Each row was made from one walk, in order. Every step used is in the known rows, and no mark comes twice. Write each row's walk.
Known rows:
B > W: [ 0.14  0.13 -0.01  0.21  0.04  0.09  0.31 -0.30  0.16 -0.16  0.12  0.00
  0.18  0.06  0.16  0.11 -0.12  0.07 -0.46 -0.16  0.25 -0.03  0.24  0.11]
D > N > V > J > W > B > U: [-0.18 -0.03  0.02 -0.27 -0.19  0.53 -0.23  0.31  0.34 -0.03  0.17  0.17
 -0.07  0.17  0.26  0.15 -0.17  0.20 -0.13 -0.42 -0.31  0.18  0.40 -0.58]
U > B > W > J > D > N: [-0.20 -0.05  0.11  0.12  0.23  0.43  0.24  0.12 -0.15 -0.21  0.04 -0.08
  0.41  0.44 -0.01 -0.02 -0.25  0.33 -0.12 -0.23  0.04  0.45  0.14 -0.18]
U > B > D > N > V > J: [-0.19 -0.25 -0.20  0.02  0.41  0.59  0.30  0.08  0.37 -0.39  0.04 -0.06
  0.19  0.38  0.58  0.32  0.05 -0.12  0.06 -0.05 -0.28  0.23  0.04 -0.34]
N > V > J > D > B > U: [ 0.27 -0.27  0.16 -0.26  0.11  0.34 -0.26 -0.34 -0.09 -0.13  0.01  0.12
 -0.09  0.14  0.18  0.16 -0.48 -0.08  0.05 -0.24 -0.27  0.00  0.00 -0.30]
N > V > J > W > B > U: [ 0.10  0.00  0.09 -0.29 -0.20  0.22 -0.25  0.29  0.21  0.08  0.22 -0.07
 -0.06  0.01  0.10  0.18 -0.26  0.44 -0.26 -0.40 -0.35 -0.02  0.39 -0.40]
W > B > U: [ 0.15 -0.07  0.05 -0.35 -0.09  0.33 -0.15 -0.04 -0.15 -0.03  0.33  0.00
  0.15  0.19 -0.07  0.28 -0.19  0.30 -0.63 -0.10 -0.09  0.08  0.43 -0.15]
D > B > W: [ 0.23  0.09 -0.22 -0.11 -0.02  0.44  0.35 -0.27  0.15 -0.13 -0.07  0.01
  0.22  0.06  0.40  0.05 -0.17 -0.20 -0.35 -0.22  0.38  0.04  0.04  0.14]
U > B > W > J > V > N: [-0.42  0.20 -0.10  0.30  0.08  0.02  0.15  0.26  0.13 -0.21  0.14 -0.23
  0.09  0.43  0.16  0.26 -0.51  0.43 -0.21 -0.16 -0.20  0.43  0.15  0.03]
D > N: [-0.11  0.01 -0.02  0.12  0.19  0.45  0.02 -0.41  0.18 -0.23  0.10  0.21
 -0.01  0.23  0.17  0.07 -0.09 -0.31 -0.34 -0.12  0.12  0.13  0.10 -0.01]
U > B > D > J > H: [ 0.42  0.18 -0.21 -0.23  0.43  0.36  0.16 -0.56 -0.32  0.02  0.32 -0.34
  0.50  0.00  0.01  0.07 -0.01  0.07 -0.27 -0.19 -0.27  0.08 -0.20  0.16]
N > V > J: [ 0.04 -0.17  0.03  0.15  0.19 -0.04 -0.10 -0.42  0.34 -0.17  0.14  0.05
 -0.23 -0.06  0.30  0.23 -0.35 -0.05 -0.16 -0.15 -0.20 -0.02 -0.02 -0.12]
N > V > J > W > B > D: [ 0.04 -0.02  0.13 -0.11 -0.01  0.28 -0.17  0.46  0.35  0.04 -0.13 -0.32
  0.05 -0.06  0.18  0.13  0.07  0.31 -0.07 -0.20 -0.25 -0.15  0.32 -0.22]
V > J: [ 0.38 -0.12  0.08  0.24  0.16  0.09 -0.11 -0.26  0.21  0.00  0.28  0.08
 -0.18 -0.05  0.13  0.20 -0.31 -0.03 -0.26 -0.22 -0.16 -0.12 -0.08 -0.02]
D > N > V: [-0.46 -0.03 -0.05  0.06  0.22  0.33  0.06 -0.52  0.26 -0.40 -0.03  0.18
 -0.06  0.24  0.35  0.08 -0.11 -0.36 -0.24 -0.06  0.09  0.24  0.17 -0.13]
V > J > W: [ 0.41  0.10  0.15  0.25  0.04  0.12 -0.14  0.11  0.27  0.15  0.19 -0.05
 -0.15 -0.14 -0.01 -0.03 -0.23  0.10 -0.17 -0.49 -0.16 -0.26 -0.02  0.06]
U > B > D: [ 0.17 -0.04 -0.12 -0.07  0.37  0.47  0.38  0.10 -0.09 -0.24  0.13 -0.36
  0.43  0.30  0.14  0.24  0.11  0.10 -0.39 -0.01 -0.07 -0.04  0.12  0.12]
V > N: [-0.08  0.02 -0.06  0.33  0.16  0.10 -0.10 -0.36  0.24 -0.26  0.08  0.03
 -0.05  0.09  0.11  0.28 -0.18  0.00 -0.31 -0.07  0.00  0.05  0.15  0.06]
D > B: [ 0.25 -0.03 -0.13 -0.21  0.11  0.46  0.00 -0.34  0.01 -0.12 -0.02 -0.02
  0.05  0.03  0.26  0.01 -0.25 -0.37 -0.36 -0.16  0.20 -0.02 -0.08  0.20]
B > W > J: [ 0.01  0.08  0.01  0.13  0.07 -0.12  0.27 -0.19  0.12 -0.09  0.04 -0.10
 -0.01  0.10 -0.13  0.19 -0.37  0.41 -0.37 -0.23  0.16  0.18  0.14 -0.05]
V > J > H: [ 0.47 -0.04  0.12  0.09  0.20  0.00 -0.37 -0.56  0.03  0.23  0.27  0.13
 -0.13 -0.27  0.03 -0.09 -0.49  0.05 -0.31 -0.27 -0.20 -0.14 -0.20  0.17]

Which walk is each row?
[ 0.59 -0.22  0.20 -0.18  0.09  0.46 -0.31 -0.17 -0.21  0.06  0.13  0.15
 -0.05  0.13 -0.01  0.13 -0.45 -0.03 -0.05 -0.31 -0.20 -0.12 -0.07 -0.21]  V > J > D > B > U
[ 0.38  0.31 -0.18 -0.10  0.29  0.48  0.42  0.11 -0.08 -0.09  0.28 -0.50
  0.49  0.13  0.00  0.07  0.23  0.09 -0.11 -0.40 -0.26 -0.04  0.01  0.03]  U > B > D > J > W
[-0.15  0.01 -0.18  0.01  0.27  0.64  0.28  0.43  0.44 -0.25 -0.04 -0.18
  0.23  0.30  0.49  0.08  0.12 -0.03  0.12 -0.35 -0.28  0.08  0.11 -0.29]  U > B > D > N > V > J > W
[ 0.36  0.01  0.17 -0.01 -0.16  0.33 -0.35  0.42  0.20  0.27  0.19 -0.15
 -0.02 -0.19  0.08 -0.01 -0.17  0.25 -0.28 -0.39 -0.19 -0.15  0.19 -0.02]  V > J > W > B
[ 0.15  0.05 -0.20  0.07  0.12  0.31  0.55 -0.01  0.04 -0.21  0.28 -0.19
  0.49  0.22  0.33  0.13 -0.10  0.17 -0.51 -0.18  0.12  0.11  0.20  0.15]  U > B > W
[ 0.06 -0.04  0.17  0.09  0.22  0.13  0.20  0.11 -0.28 -0.11  0.08 -0.35
  0.42  0.26 -0.18 -0.01 -0.34  0.58 -0.24 -0.22 -0.03  0.23  0.14  0.03]  U > B > W > J > D
[ 0.21  0.20  0.12 -0.36 -0.22  0.37 -0.15  0.29 -0.10  0.10  0.23 -0.13
  0.15  0.11 -0.19  0.07 -0.09  0.42 -0.56 -0.39 -0.09 -0.08  0.46 -0.09]  J > W > B > U
[ 0.17 -0.21  0.36  0.35  0.25  0.39 -0.35 -0.23  0.04 -0.03  0.12  0.28
 -0.10  0.13  0.04 -0.01 -0.23 -0.16  0.02 -0.19 -0.15  0.02 -0.04 -0.16]  V > J > D > N
[ 0.44  0.05  0.14 -0.19 -0.23  0.35 -0.28  0.46  0.08  0.24  0.34 -0.04
 -0.01 -0.01 -0.09  0.15 -0.23  0.48 -0.33 -0.47 -0.30 -0.12  0.34 -0.25]  V > J > W > B > U
[-0.18  0.09  0.03  0.21  0.08  0.32 -0.10 -0.03  0.52 -0.13  0.00  0.18
 -0.19  0.07  0.34 -0.01 -0.15 -0.19  0.04 -0.43 -0.14  0.05  0.06 -0.24]  D > N > V > J > W
[ 0.37  0.32  0.00 -0.36 -0.16  0.40 -0.12  0.00 -0.18  0.15  0.46 -0.14
  0.17  0.00 -0.20  0.16 -0.04  0.31 -0.37 -0.49 -0.24  0.08  0.31 -0.25]  D > J > W > B > U
[-0.53 -0.12  0.31  0.08  0.31  0.15 -0.26 -0.40 -0.03 -0.28 -0.21  0.06
 -0.15  0.30 -0.14 -0.02 -0.37  0.05  0.00 -0.09 -0.06  0.37  0.09 -0.24]  W > J > D > N > V
[ 0.12 -0.25  0.39  0.26  0.25 -0.02 -0.36 -0.41  0.02 -0.12  0.06 -0.02
 -0.15 -0.02  0.07  0.04 -0.35  0.02  0.00 -0.09 -0.26 -0.10  0.01 -0.09]  N > V > J > D
[-0.09 -0.05 -0.17 -0.05  0.40  0.78  0.41  0.10  0.09 -0.32  0.06 -0.11
  0.45  0.48  0.30  0.20  0.19 -0.12 -0.26 -0.04 -0.03  0.17  0.13 -0.04]  U > B > D > N
[ 0.52 -0.24  0.25  0.03  0.16  0.44 -0.40 -0.19 -0.11  0.08 -0.04  0.04
 -0.06 -0.07  0.15 -0.04 -0.35 -0.24  0.01 -0.23 -0.07 -0.15 -0.22  0.05]  V > J > D > B
[-0.10  0.30  0.02  0.37  0.14  0.02 -0.28 -0.54  0.05 -0.15  0.31  0.00
 -0.25  0.12  0.10  0.28 -0.31 -0.23 -0.08 -0.13 -0.33  0.22 -0.08  0.04]  D > J > V > N
[ 0.18  0.15 -0.16 -0.30  0.04  0.15  0.00 -0.42 -0.06  0.15 -0.17 -0.05
  0.09 -0.10  0.01 -0.16 -0.58  0.18 -0.32 -0.37  0.25  0.21 -0.16  0.17]  D > B > W > J > H
[ 0.28  0.07 -0.02 -0.19  0.13  0.42 -0.02 -0.17 -0.09 -0.03  0.21 -0.28
  0.23  0.01 -0.01  0.35  0.19  0.10 -0.25  0.00 -0.15  0.12  0.18 -0.15]  W > B > D > J
[ 0.13  0.17  0.14 -0.12 -0.15  0.36 -0.21  0.29  0.00  0.11  0.10 -0.25
  0.16 -0.08 -0.04 -0.12 -0.05  0.19 -0.50 -0.30  0.03 -0.12  0.34  0.17]  J > W > B
[ 0.19 -0.28  0.17 -0.01  0.17  0.30 -0.36 -0.35  0.04 -0.11 -0.13  0.02
 -0.12 -0.07  0.32 -0.03 -0.40 -0.28  0.11 -0.18 -0.13 -0.05 -0.17 -0.04]  N > V > J > D > B
[ 0.11  0.29  0.13  0.10  0.15  0.04 -0.18 -0.59 -0.21 -0.01  0.42 -0.06
 -0.21  0.09 -0.02  0.09 -0.32 -0.30 -0.22 -0.19 -0.22  0.10 -0.13  0.16]  D > J > V
[ 0.30  0.30  0.02 -0.15 -0.10  0.35 -0.20 -0.04 -0.07  0.14  0.32 -0.26
  0.16 -0.17 -0.06 -0.03  0.01  0.09 -0.31 -0.39 -0.15  0.04  0.16  0.01]  D > J > W > B
[ 0.14  0.19  0.15 -0.17 -0.02  0.47 -0.05  0.48  0.01  0.08 -0.11 -0.38
  0.28  0.04 -0.10  0.01  0.21  0.31 -0.37 -0.17  0.04 -0.20  0.40  0.09]  J > W > B > D
[ 0.44  0.24 -0.01 -0.09  0.35  0.14 -0.06 -0.81 -0.22  0.09  0.15 -0.13
  0.16 -0.14 -0.16  0.05 -0.02 -0.01 -0.21 -0.16 -0.14 -0.03 -0.16  0.11]  B > D > J > H
[-0.10  0.31  0.03  0.31  0.27  0.11 -0.11 -0.32  0.07 -0.18  0.13 -0.14
 -0.13  0.25  0.06  0.42 -0.06 -0.14  0.05  0.00 -0.33  0.12  0.01 -0.04]  B > D > J > V > N
